Each row comes from the steps of one walk. Every step used is in the known rows, and no mark comes twice. Write the walk behind each row, first mark first.
Known rows
noba-digol-felug-sene-numo-pemib-goban: [-11.3 -17.2 -21.2 -17.9 -11.3   5.5   8.5  15.6  15.1  16.5  -7.1  14.7
  34.5  16.6   2.5   9.3 -25.7 -33.7   3.4  12.4  17.8]
suketet-digol-numo-pemib-goban: [ -7.9  -8.6 -15.3   5.7   3.2  30.5   4.5  18.6   6.8  46.2  -7.1  38.3
  -4.4  14.8 -19.9  34.5 -15.6   2.2  -2.5  -6.4 -16.0]
digol-felug-sene-numo-pemib-goban: [-23.6 -16.1 -28.5  -4.0  -9.3  -4.0   6.0   7.9  -5.2  14.1  -8.5  12.5
  15.3  16.6  -3.8  18.1 -13.4 -20.9 -28.3   5.8  15.1]
pemib-numo-digol-felug-sene-noba: [ 33.3 -29.1 -59.6 -32.5 -15.4 -13.3   1.3 -26.4  -7.6  -1.2   5.8 -41.2
  12.4   5.8  -4.8  27.1 -42.6 -33.8 -37.7  20.9  14.8]
sene-felug: [ -8.8  -5.0  18.6   8.6  26.4 -17.3   6.0  11.8  -1.3   6.2 -11.8   5.3
  21.4   2.1  -9.3  20.3   9.2  12.7   0.1  -8.8   2.8]
digol-numo-pemib-felug-sene-noba: [ 17.7 -39.9 -18.8 -15.1  26.0  19.2  10.4   2.2 -12.3   3.7  -1.2   8.6
 -15.1  42.7  -4.6  27.7 -17.7 -42.3 -36.1  13.4 -11.2]
goban-pemib-numo-digol-felug-sene-noba: [  9.2 -32.2 -56.1 -31.3 -11.8 -13.3   6.5 -16.9  -0.6  -5.3  16.8 -24.3
  17.6  24.0  -8.1  12.1 -31.0 -22.0 -43.6  18.4  15.7]
noba-digol-numo-pemib: [  9.7 -29.7  -0.6 -14.2   9.8  30.0   7.0  23.6  22.4  19.7   0.3  11.7
   5.5  25.6   0.1  12.7  -7.5 -22.9   5.2   9.8  -3.8]
goban-pemib-felug-sene-noba: [ -4.3 -10.5 -15.2 -18.2  17.7  -4.6  13.8  -8.8 -11.7 -17.8  13.0   9.0
   6.3  36.1  -2.0  -7.4 -16.6 -22.2 -19.4   8.1   0.4]
goban-digol: [  4.1  21.9  -9.7 -26.5 -11.2  12.7   3.1  19.2  -5.7  -0.1   1.0   8.6
  -3.0   6.4   2.8   5.1  14.9   8.2 -16.5  -4.9   1.2]
pemib-numo: [  0.2 -12.4 -13.2 -15.2   5.6  -3.7   8.3 -11.5 -12.6   6.8 -10.6  -4.7
 -12.1  17.3  -4.3   1.5  -5.2  -2.2  11.8   9.3  14.0]
goban-digol-numo-pemib-felug-sene: [  7.2  -1.4 -15.5 -35.9   8.7  31.8  19.2  28.0 -20.7   7.7   1.7  18.1
 -20.3  45.8   0.7  20.9   3.9 -23.5 -42.9   6.4  -5.7]
numo-pemib-felug-sene: [  5.5 -17.6   0.6  -2.0  19.3  17.5  19.4  -4.3 -30.2 -10.4   5.9  10.8
 -14.5  17.6   0.1   4.7 -23.4 -19.1 -11.9  -9.6   3.1]
suketet-digol-felug-sene-numo-pemib: [ -4.5  -8.6 -37.9   7.9  -9.2 -16.7   7.3  12.5 -14.2  24.5   9.8  -5.4
   3.9   2.7 -11.1  47.7 -26.3  -1.3 -51.6   1.8   8.2]
noba-sene-numo-pemib-felug: [-20.1 -35.2  17.6  18.1  20.6   8.7  -1.8  14.6  -4.5  -2.5   8.2  41.8
   3.4  26.7  24.2  22.7  -9.1  -7.8 -12.8 -13.8  17.4]
goban-pemib: [-23.8  -5.1  -0.3  -1.4   2.3  -0.5   4.9   9.5   5.4  -2.1  11.1  15.6
   6.8  19.4  -4.9 -13.1  10.2  11.3  -9.7  -3.9   1.9]
sene-numo: [-14.4  -8.3  -0.3  -3.8   1.5  -5.0  -1.3   5.9  -2.8  14.4   3.2  11.5
  18.9   6.8  11.0  17.3   6.3   0.4  -4.2  23.0   8.5]
suketet-digol-numo-pemib-felug-sene-noba: [ 23.1 -24.1 -31.4  -6.1  18.7  14.1  10.1   1.5 -14.4  21.8   7.1   8.0
 -12.5  29.2 -12.1  47.4 -34.1 -26.9 -37.9  10.1 -14.1]
felug-sene: [  9.7   5.4 -20.0  -6.7  -4.8 -10.2  10.3 -29.0 -12.5  -8.3  13.6 -27.5
   1.6  11.3   4.7  -6.5  -7.7 -23.0  -8.1  18.1  11.5]
suketet-digol-numo-pemib-felug-sene: [  9.2  -9.9 -15.9  -0.8  17.9  15.6  19.5  10.4 -19.4  26.5   5.3  13.2
 -20.0  29.7 -13.0  41.2 -28.8 -16.3 -32.1   5.9 -13.8]
noba-digol-felug-sene-numo-pemib: [  0.9 -23.6 -24.0 -17.1  -5.9  -5.7   8.8  18.1   9.2   6.3   3.9 -10.4
  23.7  14.2   6.2  17.6 -22.3 -30.9 -18.4  13.9  19.0]
suketet-digol-felug: [ -2.5  12.2 -22.0  10.5 -11.4 -20.5  -1.1  27.8   5.8  19.0  -5.2  -2.6
  -5.6  -9.3 -20.4  35.5 -21.5  12.0 -39.8 -15.5 -10.0]

Write each row's walk
[ 13.2 -26.9  -1.5 -25.1  18.2  26.2  19.5  16.4   5.1   9.1   0.5  10.4
   0.9  40.3   5.1   8.6 -24.9 -43.3   1.0  19.1  -4.4]
noba-digol-numo-pemib-felug-sene
[ -7.9 -19.8 -16.3 -21.0  -3.5   6.7   7.4  -4.8  -1.3   5.4  15.6   2.5
  15.0  14.9  -3.7  -1.1 -14.4   6.9  -3.8   8.9  11.4]
goban-pemib-numo-digol
[ 11.0 -20.3 -28.4 -22.7 -15.2  -6.2   1.1   1.4  -1.5  10.6  -4.4 -15.1
   4.4  -3.0  -8.4  24.6 -30.9 -10.3 -26.7   5.1   6.3]
pemib-numo-digol-felug
[ 25.4 -29.8 -38.7 -26.7   1.0  27.4   5.1 -22.3  13.5  11.4   0.6   2.3
  22.0  34.3   0.2   4.5 -24.9 -56.0  14.5  28.0   5.7]
felug-sene-noba-digol-numo-pemib-goban
[ 19.5  -3.7 -32.1 -13.8 -26.3 -12.1   1.2  -8.3   3.1  -4.1  16.9 -34.5
  19.8 -11.8   1.8  16.1 -34.1 -25.3 -49.4  11.1   1.7]
numo-digol-felug-sene
[ 36.5 -38.3 -39.8 -23.2   6.0  15.3   6.3 -18.9   7.3  -0.1  10.3 -20.1
  13.7  32.3   2.6  12.8 -22.4 -52.4  -6.1  30.2   7.0]
felug-sene-noba-digol-numo-pemib
[ 33.3 -16.6 -48.0 -17.8 -22.8 -13.1  -7.3 -17.2   4.6  -8.8  15.7 -39.0
  24.8 -12.8   0.4  27.6 -40.0 -34.8 -55.8  13.1  -0.2]
numo-digol-felug-sene-noba
[ -8.0   2.3 -29.0 -18.4 -19.1  26.4   9.6  19.8  -7.8   9.0  -9.1  25.0
  -1.9  13.0 -10.9   5.5  -6.3 -11.3 -22.4 -21.8  10.9]
numo-pemib-goban-digol-felug-sene
[  6.4  15.8 -38.3   4.7 -13.8 -30.0   6.8   5.6  -4.9  12.8   3.3 -23.0
  -3.7  -0.2 -15.2  30.3 -28.9  -6.1 -45.2   1.4   0.6]
suketet-digol-felug-sene
[-25.1  -8.5  -4.1 -15.0  -5.1  38.0   1.3  24.5  -8.9  26.9  -6.6  55.2
  21.9   9.7   4.5  18.8   9.0   7.8   5.4  -4.5   9.4]
sene-numo-pemib-goban-digol
[ -2.1 -23.5   0.3 -17.8   3.1  41.0   6.1  21.0  30.7  30.6 -12.9  35.0
  16.3  27.2  -2.6   4.4 -11.2 -26.0  29.1   7.8  -4.1]
noba-digol-numo-pemib-goban
[ -6.9  -1.0 -34.8 -26.2 -16.8   0.9   9.4  30.2 -17.1   4.9   5.5  -1.0
   0.5  20.0   0.0  27.4   6.2 -11.8 -63.0   1.5  15.0]
goban-digol-felug-sene-numo-pemib
[-17.9 -29.0  17.0   1.1  21.6  18.3   8.2  23.0 -21.3   9.8  -2.3  41.7
   7.3  11.7   8.0  25.3  -9.9  -0.5  -7.7  -1.7   2.3]
sene-numo-pemib-felug
[ -6.3 -17.7 -12.8  -8.6 -18.1  -9.5  -7.6  21.3   9.1  17.4   8.5   1.2
  37.2 -12.5   9.2  38.7 -20.2  -5.5 -45.7  18.7   2.5]
sene-numo-digol-felug
[ -3.7  -3.9 -20.0  -9.4  -1.1 -15.3   8.9 -21.4 -14.1   3.4  14.0 -16.4
  18.0  17.1  14.8   7.4  -3.2 -21.2 -11.9  40.1  16.9]
felug-sene-numo
[-19.2  -1.9 -13.2 -13.8 -15.1  33.8   2.2  37.5   1.0  14.1 -18.3  44.5
  -2.2   4.7 -14.5  11.3  -0.4   4.3 -14.7 -36.5   1.8]
numo-pemib-goban-digol-felug
[ 27.3 -34.3 -12.2 -18.6  18.1  22.1  14.4  -5.3 -12.6 -13.8   5.9   7.5
   8.0  16.7   5.4   6.0 -39.8 -41.4   3.0   0.4   5.6]
numo-pemib-felug-sene-noba-digol
[ 18.4 -18.4 -17.9 -22.1  -8.8   7.7   3.9 -19.2  -7.8   9.3   5.7 -14.7
   9.1  -1.5   1.9  13.9 -26.0  -8.2   5.5  14.1   9.7]
pemib-numo-digol
[ -2.3 -29.5  -2.2  -0.7  11.0  24.1   4.0  19.3   3.2  19.3  -2.4  15.6
 -16.3  26.5  -8.4  21.4   6.0 -10.2 -24.1   3.9  -9.1]
digol-numo-pemib
